Each row was made from one path, in order. Every step used is in the known rows, and no mark comes twice. Write each row's path.
(in the rows, 128 means zero)
Known rows:
liti > raso > debe: [108 122 159  88 160 144 125 153 142 152 145 107 150 162 129  82 171 127
 152  83 136 154 154 142 133]
lilab > lakeke > debe > tisozuv: [ 91  89 139 145 201 124  90 144 112 151 170 176  96 124 120 138  74 127
 105 144 130 159 133 121 107]
doteb > lilab: [117 105 125 115  96 121 124 133 143 113 137 115 143 157 135 145 114 119
 145 124 148 146  73 168 144]
debe > lakeke > lilab > doteb: [103  91 140 130 171  90 117 125 122 101 134 130  73 121 121  98 118 164
 166 129 111 122 100 124 153]
zape > totanu > lakeke: [112 116 117  54 133 129 131 168 140  80 138 160 129 119 142 152 135 135
 140  49 120 143 108 150 125]
raso > debe > tisozuv > rubob: [103  76 126 130 190 163 112 150 132 108 126 105  88 124 135 140 154 156
 146 101 164 151 147 155  72]
lakeke > lilab > doteb: [113 122 117 117 144  89 145 153 112  84 115 132 123  97 131  95 170 161
 183 145 117 133 105 101 175]
zape > totanu > lakeke > debe > tisozuv > rubob > zaroz: [ 97  78 114  78 184 152 118 211 125  55 112 185 116 128 145 178 124 153
 140  26 130 161  95 175 123]
raso > debe > tisozuv: [111  82 132 125 168 145 119 136 135 131 138 126  79 124 142 123 167 147
 137 104 163 157 158 154  86]
tisozuv > totanu: [123 107 136 121 156 156 134 112 116  72 133 159 142 131 128 154 156 134
 128 126 134 152 116 125 141]
lakeke > totanu: [111 145 132 129 150 150 148 151 109  87 127 148 140 127 130 121 165 155
 158 126 139  86 121 124 142]
lilab > lakeke > totanu > tisozuv: [114 125 131  85 198 147 109 140 113  98 179 170 122 115 137 139 129 143
 110 121 139 113 106 114 106]
doteb > lilab > lakeke > debe: [100 101 142 126 139 105  90 154 127 128 167 145 130 149 130 140  88 109
 131 148 139 172  72 159 136]
debe > tisozuv > totanu > zape: [109  33 110  95 208 176 125  99 134  97 147 187 115 143 118 180 123 155
 130  88 146 156 114 114 106]
raso > debe: [131 126 144 122 144 128 115 147 130 125 134 114  99 116 143 105 196 135
 145 119 147 158 148 148  99]
zape > totanu > tisozuv > rubob > zaroz: [135 103  91  71 143 169 134 184 136  55  99 160 127 119 154 180 152 152
 131  16 144 147  88 160 122]
raso > debe > tisozuv > totanu: [108  68 139 121 187 164 124 126 128  96 141 146  88 125 142 139 185 151
 137 103 166 173 150 153  94]
zaroz > rubob > tisozuv > totanu > lakeke > lilab: [193 130 101  44 187 118 127 162 102  78 119 183 108 123 130 126 172 169
 131 161 121 127  77 133 122]
zaroz > rubob > tisozuv: [198 163  87  83 149 112 136 147 119 151 111 154 108 131 127 113 142 147
 132 171 125 114  93 125 114]
zaroz > rubob > tisozuv > totanu: [195 150  92  78 168 131 140 137 112 117 113 175 117 132 127 130 160 151
 131 169 128 130  85 123 122]
zape > totanu > lakeke > debe: [108 111 127  64 139 125 127 196 125  80 124 185 124 123 140 139 132 133
 153  57 114 164 121 147 130]
doteb > lilab > lakeke > debe > tisozuv > rubob > zaroz: [ 89  68 128 140 184 132  80 169 127 104 155 145 122 154 135 180  81 129
 120 116 155 170  47 185 130]
doteb > lilab > lakeke: [104 107 132 116 132 108  95 126 142 129 181 121 135 145 134 154  91 110
 120 139 145 152  59 159 132]
zaroz > rubob: [162 143 122 114 146 112 136 137 120 162 108 133 113 132 110 103 127 140
 144 159 118 113 112 118 118]
totanu > tisozuv: [151  99 116  57 139 155 131 135 129  97 123 156 119 131 144 136 127 132
 112  93 135 147 132 127 103]
rubob > tisozuv > totanu > lakeke: [167 123  99  34 183 152 122 139 121  45 147 189 134 129 154 168 159 141
 108 125 131 156  85 143 117]
lilab > doteb: [108 144 109 103 150 113 160 117 133 118 124 131 143 116 133 110 133 126
 187 140 115 154 101  87 159]

Write each row's path:
[169 136  92  85 155 152 132 128 118  70 134 180 133 127 149 162 167 141
 114 140 140 149  94 134 132]
rubob > tisozuv > totanu
[101  99 126  91 167 123  97 138 137 109 188 150 143 148 128 156 118 133
 149 122 149 132  42 142 128]
doteb > lilab > lakeke > totanu > zape
[130 116 116  84 193 190 136 181 107  31 105 160 139 130 148 160 173 171
 141  76 151  99  91 147 121]
lakeke > totanu > tisozuv > rubob > zaroz
[104  96 167  58 199 164 121 153 139 121 151 133 118 175 133  80 163 149
 157  57 140 135 147 150 118]
liti > raso > debe > lakeke > totanu > tisozuv
[128 118 116 148 181 158 106 166 123  77 102 109 138 128 136 177 141 148
 120  93 138 123  77 165 127]
tisozuv > rubob > zaroz
[163 120 106  43 188 149 118 161 108  44 135 209 129 132 152 156 157 140
 116 132 126 172  96 141 121]
rubob > tisozuv > totanu > lakeke > debe
[168 113 101  39 180 138 117 156 111  27 142 190 125 118 153 158 179 159
 112 128 131 148  84 145 128]
rubob > tisozuv > totanu > lakeke > lilab
[120  87 137 105 215 171 108 149 118  56 125 154  86 146 137 152 124 174
 130  70 141  94  86 165 113]
debe > lakeke > totanu > tisozuv > rubob > zaroz
[ 96  83 120  66 155 138 130 189 128  83 126 192 111 128 138 151 114 142
 148  48 124 162 126 152 121]
zape > totanu > lakeke > debe > tisozuv
[189 136 106  47 194 129 127 167 100  95 113 201 114 138 129 124 151 151
 135 164 116 152  88 128 114]
zaroz > rubob > tisozuv > totanu > lakeke > debe
[ 79  64 152  40 226 152 134 157 135  85 156 143 140 154 134  96 180 156
 177  68 137 177 133 134 143]
liti > raso > debe > tisozuv > totanu > lakeke > lilab > doteb
[ 98  63 138 143 180 160 129 151 102  96 114 199 108 145 123 142 114 142
 137 125 137 174 150 131 130]
lakeke > debe > tisozuv > totanu
[125  92 143  59 166 108 103 171 116  62 141 144 115 114 135 123 145 156
 125 110 113 126 112 146 123]
totanu > lakeke > lilab
[107 124 148 142 181 109  87 153 109 147 166 166 113 118 122 122  96 117
 111 156 118 160 126 117 118]
lilab > lakeke > debe
[108 120 127  87 215 161 103 152 111  79 169 153 129 114 133 152 118 150
 117 118 140 109  99 113  95]
lilab > lakeke > totanu > tisozuv > rubob
[ 99  99 124  84 169 150 103 154 128  71 168 132 145 146 138 166 104 138
 139 117 158 130  49 157 116]
doteb > lilab > lakeke > totanu > tisozuv > rubob
[ 97  34 130  84 206 160 122 129 117  49 146 177 105 130 130 170 126 166
 116  96 142 145 120 145 118]
debe > tisozuv > totanu > lakeke > lilab
[119  91 146  60 190 157 121 125 119  42 149 171 142 133 133 162 145 134
 120 108 123 161 105 136 122]
tisozuv > totanu > lakeke
[111  87 138  97 202 168 114 139 119  67 130 145  88 147 126 137 104 170
 143  90 136  91 109 142  99]
debe > lakeke > totanu > tisozuv > rubob
[ 94 117 135 117 146 122 107 139 130 104 181 134 143 144 134 150 114 128
 140 139 154 125  55 156 141]
doteb > lilab > lakeke > totanu
[102  67 143  66 197 139 108 171 116  93 135 182 106 143 132 136  88 137
 128 103 119 164 138 145 101]
totanu > lakeke > debe > tisozuv
